Known rows, with every step that occurs:
sose/tisos/pafu: [.01 .12 .03 -.11 -.01 .03 -.02 .07 -.02 .07 .21 -.08 -.02 -.10 .30 .02 -.08 -.01 .22 .12 -.30 .01 -.06 .02 .13 -.07 .07]
sose/tisos: [.03 .12 .06 -.01 -.03 -.02 .00 .02 -.08 -.01 -.02 -.01 .06 -.09 .00 .00 -.14 .07 .20 .11 -.12 -.04 -.10 -.04 .16 -.03 .01]
kole/tisos/sida/kazu/sose: [-.03 -.15 -.01 .32 -.09 -.12 -.13 .04 .08 .06 -.11 .14 -.14 .25 -.11 .03 -.21 -.14 -.05 .02 .06 .10 .02 -.08 -.03 .04 .09]
mugip/sida/kazu/vapi/tisos/sose: [-.14 .16 .07 .20 -.04 -.07 .23 -.09 -.02 .06 .01 -.02 .09 -.07 .11 -.14 .17 -.11 .49 .24 .08 .07 -.11 -.21 .17 .29 -.10]
kole/tisos/vapi/kazu/sose: [-.03 -.28 -.08 .40 -.01 -.15 -.21 .00 .30 .02 -.09 -.02 -.04 -.14 -.01 -.13 .00 -.08 -.27 -.12 -.30 -.09 .08 .10 -.17 -.02 .09]
tisos/pafu: [-.01 .08 -.01 -.13 .01 .07 .00 .02 -.08 .09 .12 -.08 -.09 .06 .27 .08 .01 -.02 .11 .06 -.25 .08 -.11 -.03 -.04 -.11 .11]
pafu/tisos/sida: [.00 .10 .09 -.08 -.03 .02 -.04 -.04 -.37 -.07 -.02 .11 -.14 .35 -.24 .19 -.16 -.04 -.16 .11 -.07 .02 -.04 .03 .26 .06 .38]
sose/kazu/vapi: [.04 .07 -.05 -.25 .01 .19 -.02 -.03 .05 -.15 -.07 -.09 -.01 .03 .12 -.10 .19 -.08 .04 .08 .31 -.11 .05 .11 .02 .04 -.08]
kazu/sida/tisos/vapi: [.10 -.21 .01 -.39 -.08 .21 .14 .04 -.12 -.04 .04 .17 -.08 -.08 .08 .00 .14 .05 -.04 .00 -.36 .16 -.11 .14 -.11 -.07 .02]
kazu/vapi/tisos: [-.04 .25 .01 -.02 -.01 .15 .05 -.08 -.11 -.09 -.04 -.11 -.14 -.02 .13 -.08 .10 -.16 .25 .22 .05 -.07 -.06 -.08 .15 .09 .00]
sida/kazu/sose: [.01 .07 -.05 .35 -.10 -.07 -.07 .03 .23 .09 -.04 .05 .03 -.10 -.08 .11 .01 .06 -.03 -.14 .18 .14 .02 -.16 -.12 -.05 -.21]
zovozer/sose/kazu/sida/tisos: [-.01 -.19 .02 -.66 .07 .09 .25 .09 -.05 .00 -.05 .06 .18 .22 .21 -.14 .08 .09 .01 -.13 .43 .07 .10 .09 -.22 -.03 -.31]
zovozer/sose/kazu/vapi/tisos/pafu: [-.12 .08 -.04 -.32 .14 .22 .06 .03 .07 -.02 .17 -.29 -.02 .02 .52 -.28 .28 -.26 .27 .14 .48 -.14 .20 .03 .03 -.01 -.15]
mugip/sida: [-.09 .00 .10 .04 -.07 -.02 .14 -.02 -.11 .00 -.15 .02 .05 .16 -.02 .08 .07 .11 .16 .02 -.20 .11 -.23 -.19 .00 .09 -.01]
kole/tisos/sose/kazu: [-.10 -.16 .00 -.06 .18 -.22 -.06 -.05 -.16 .11 -.13 -.13 .17 .15 .14 -.19 -.14 .00 .27 .31 .08 -.12 .02 .00 -.17 .03 .24]
vapi/kazu/sida/tisos/kole: [.11 -.14 .02 -.36 -.10 -.15 .23 .06 -.13 -.08 -.03 .23 .01 .21 -.18 .17 -.21 .24 -.23 -.23 -.16 .10 .02 .24 -.19 -.01 -.22]
zovozer/sose/kazu/sida/tisos/vapi: [.05 -.35 .02 -.51 .04 .21 .18 .10 .00 -.07 .06 .05 .10 -.04 .20 -.19 .25 .01 -.08 -.09 .24 .07 .11 .15 -.20 -.10 -.19]
tisos/sida/kazu: [.01 .02 .06 .13 -.10 .00 .08 .00 -.09 .01 -.06 .21 -.09 .36 -.16 .16 -.13 -.04 .05 .00 .12 .12 -.09 -.05 .13 -.03 .08]
sida/tisos/sose: [.07 -.03 .02 -.19 .12 -.14 .06 -.04 -.15 .07 .00 -.08 .12 -.22 -.02 .07 -.16 .15 .16 .23 -.21 -.03 -.12 -.02 -.09 -.02 .11]
kole/tisos/sose: [-.05 -.07 .07 .13 .12 -.28 -.09 -.09 -.24 .16 -.20 -.12 .08 .02 .03 -.10 -.25 -.07 .29 .27 -.23 -.03 -.12 -.11 -.08 .03 .26]
pafu/tisos/sida/kazu/sose/zovozer: [.02 .14 -.06 .28 -.03 .06 -.25 .02 .01 -.03 .07 .12 -.16 .16 -.51 .22 -.03 -.12 -.55 -.24 .42 .05 .20 -.06 .17 .05 .10]
kole/tisos: [-.06 -.02 .03 .00 .01 -.21 -.07 -.01 -.20 .10 -.16 -.04 -.09 .16 .11 -.03 -.18 -.04 .17 .17 -.17 .02 -.13 -.07 -.07 -.02 .14]
vapi/kazu: [-.02 .04 -.01 .06 .02 -.11 .08 -.04 .05 .03 -.11 .03 .08 .16 -.08 .05 -.06 .11 -.06 -.19 -.06 -.05 -.06 .03 -.02 -.01 -.06]
sida/tisos/vapi/kazu/sose/zovozer: [.10 -.16 -.20 .15 .08 .13 -.25 .05 .39 -.08 .08 -.04 -.05 -.35 -.31 .06 .16 .13 -.58 -.33 -.07 -.20 .19 .14 -.19 -.10 -.08]
vapi/kazu/sida/tisos/sose: [.03 -.13 -.03 -.35 .07 -.07 .26 -.03 -.07 .08 -.01 .17 .25 .13 -.02 -.03 -.09 .16 .00 -.17 -.16 .05 -.04 .14 -.15 .10 -.09]

Rows:
[-.01 .04 .00 .08 .00 -.06 -.01 -.05 -.04 -.03 .14 .04 -.06 -.08 -.11 .04 .06 .08 -.35 -.15 -.22 -.08 .07 .20 .16 -.04 .22] => pafu/tisos/vapi/kazu
[.04 .07 .05 .04 -.02 .06 -.09 -.04 -.18 -.03 .10 -.03 -.16 -.17 -.03 .05 .07 -.01 -.22 .10 -.25 .03 -.02 .08 .15 -.08 .33] => pafu/tisos/vapi
[.04 -.04 -.05 -.64 -.03 .14 .18 .10 -.12 .10 .21 .12 -.11 .19 .42 .08 .06 .06 .06 -.04 -.31 .21 -.10 .13 -.17 -.04 -.05] => kazu/sida/tisos/pafu
[-.03 .08 .04 -.21 .17 -.11 -.03 -.07 -.24 .03 .05 -.12 .17 .02 -.01 -.02 -.02 .07 -.05 .17 .23 -.09 .14 .04 .03 .06 .27] => pafu/tisos/sose/kazu
[.08 .09 .02 -.03 -.14 .15 .05 -.03 .05 -.12 -.04 .14 -.16 .19 -.11 .06 .01 -.19 .05 .06 .21 .07 -.09 .03 .26 .08 -.03] => tisos/sida/kazu/vapi
[.06 .00 -.03 -.24 .14 .12 -.04 -.10 .01 -.08 -.07 -.16 .19 -.15 .08 -.16 .13 -.12 .16 .22 .28 -.14 .03 .05 .01 .10 .05] => tisos/sose/kazu/vapi
[-.05 .30 -.01 .12 -.07 .02 .15 -.03 .02 .02 .06 -.01 -.14 .01 .15 -.07 .12 -.14 .27 .13 .27 .03 -.01 -.09 .17 .06 -.19] => sida/kazu/vapi/tisos
[-.12 .17 .00 -.08 .05 .08 .07 -.01 -.16 .13 .18 -.10 -.14 .14 .38 -.01 .05 -.07 .26 .19 -.18 .03 -.05 -.07 .01 -.08 .14] => vapi/tisos/pafu
[-.07 .18 .04 .14 .21 -.02 -.12 -.14 -.24 .08 -.08 -.18 .06 .01 -.24 -.06 -.02 -.09 .10 .10 .21 -.12 .01 -.26 .03 .02 .19] => vapi/tisos/sose/zovozer
[.04 .27 .05 .14 -.13 -.13 .07 -.02 -.07 -.09 .03 -.02 -.23 -.09 -.05 .04 -.07 -.11 .17 .16 .25 .01 .04 -.07 .13 -.01 -.16] => sida/kazu/vapi/tisos/kole
[-.01 -.01 -.10 .15 .00 -.02 -.10 .09 .37 .06 .21 -.03 .11 -.17 .17 .00 -.03 .06 -.11 -.22 -.21 -.07 .13 .13 .01 .00 -.10] => vapi/kazu/sose/tisos/pafu
[.04 -.18 -.06 .37 -.05 .09 -.16 -.02 .36 -.05 -.05 .00 .02 -.26 -.11 -.01 .16 .04 -.31 -.24 -.19 -.04 .07 .06 -.11 -.07 .00] => tisos/vapi/kazu/sose
[-.02 .05 .07 -.12 .06 -.02 .01 .09 .02 .07 .15 -.18 .07 -.14 .29 -.08 -.08 -.09 .23 .02 -.02 .01 -.02 -.06 .13 -.11 -.11] => zovozer/sose/tisos/pafu
[.01 .13 -.10 .38 .00 -.01 -.23 .02 .25 .06 -.05 -.03 -.01 -.08 -.30 .09 .09 -.01 -.29 -.29 .45 .06 .08 -.24 -.09 -.07 -.22] => sida/kazu/sose/zovozer
[-.02 -.15 .06 -.36 .09 .10 .12 -.08 -.19 .04 -.12 .07 .28 .24 .03 -.15 .09 -.01 .10 -.01 .26 .10 .00 -.02 -.15 .10 .08] => tisos/sose/kazu/sida
[.11 -.06 .02 .33 -.09 -.23 -.16 .04 .21 -.14 -.02 .01 .10 -.25 -.36 .11 -.29 .15 -.24 -.18 -.07 -.12 .18 .08 .01 -.01 -.15] => vapi/kazu/sose/tisos/kole
[.09 -.02 .19 .10 -.03 -.28 -.05 .04 -.13 -.11 -.10 -.12 .04 -.30 -.22 .03 -.33 .02 .05 .08 .16 -.05 .04 -.10 .12 -.12 -.17] => zovozer/sose/tisos/kole
[.05 -.01 .12 -.06 -.06 .11 -.03 -.01 -.15 -.12 -.08 .12 -.04 .13 -.19 .07 -.22 -.02 .12 .15 -.15 -.02 -.09 .03 .28 .02 .24] => sose/tisos/sida
[-.08 .04 -.06 .44 -.07 -.03 -.10 .04 .25 .05 -.08 .04 .05 -.04 -.26 .12 .21 .07 -.18 -.32 .31 .13 .02 -.28 -.10 .10 -.26] => mugip/sida/kazu/sose/zovozer
[.04 .02 -.09 -.37 .04 .02 .07 .09 -.05 .10 .26 -.06 -.16 -.04 .35 .16 -.03 .11 .06 .12 -.36 .02 -.07 .11 -.12 -.13 .04] => sida/tisos/pafu
[.04 .09 -.08 .24 .06 .11 -.32 -.03 .13 -.05 -.15 -.12 -.02 -.13 -.33 .09 .07 -.03 -.32 -.22 .25 -.02 .07 -.19 -.11 -.03 -.05] => kazu/sose/zovozer
[.05 .04 .01 .24 -.06 -.01 -.16 .04 .15 -.05 -.05 -.06 .09 -.30 -.09 .02 -.08 .05 .00 .04 -.06 -.02 .01 -.07 .05 .01 -.06] => kazu/sose/tisos
[-.05 -.20 -.02 .23 .02 -.17 -.06 -.02 .06 .06 -.07 .02 -.08 .05 .05 -.11 -.06 -.04 -.06 -.03 -.36 -.11 -.03 .15 -.05 -.06 .16] => kole/tisos/vapi/kazu
[-.07 .16 -.03 -.22 .07 .21 .04 -.05 -.02 -.11 .01 -.12 -.05 .12 .22 -.16 .21 -.12 .22 .25 .36 -.17 .12 .01 .06 .07 -.03] => sose/kazu/vapi/tisos
[-.09 .12 .07 .12 -.07 .03 .15 -.03 -.17 .05 .02 .20 -.16 .42 -.08 .07 -.09 -.08 .21 .15 .17 .07 -.05 -.10 .20 -.01 .10] => vapi/tisos/sida/kazu
[-.04 -.03 .02 -.19 -.04 -.05 .24 .07 -.10 .01 -.03 .07 .02 .06 .12 .14 .03 .27 .14 .11 -.34 .07 -.19 -.03 -.07 .07 -.08] => mugip/sida/tisos
[.05 .22 -.03 -.01 -.10 .02 .06 -.01 .10 -.01 .02 .02 -.07 -.11 .08 .00 .08 -.08 .17 .02 .22 .07 -.09 -.03 .12 .03 -.24] => sida/kazu/vapi
[.04 -.16 .05 -.08 -.10 .13 .11 .01 .09 -.06 .05 .22 .10 -.04 -.03 -.16 .07 .02 -.04 -.25 -.26 .06 .00 .22 .12 .04 -.02] => sose/tisos/vapi/kazu/sida
[.00 -.31 -.10 .20 -.07 .03 .06 .08 .37 -.07 .07 .10 .04 -.32 -.07 .06 .22 .27 -.30 -.21 -.46 -.04 .00 .13 -.18 .06 -.11] => mugip/sida/tisos/vapi/kazu/sose
[-.03 -.22 -.14 .45 .10 -.03 -.37 -.01 .30 -.02 -.10 -.09 -.08 -.18 -.27 -.13 .06 -.09 -.48 -.28 -.07 -.18 .15 .05 -.16 -.03 .06] => kole/tisos/vapi/kazu/sose/zovozer
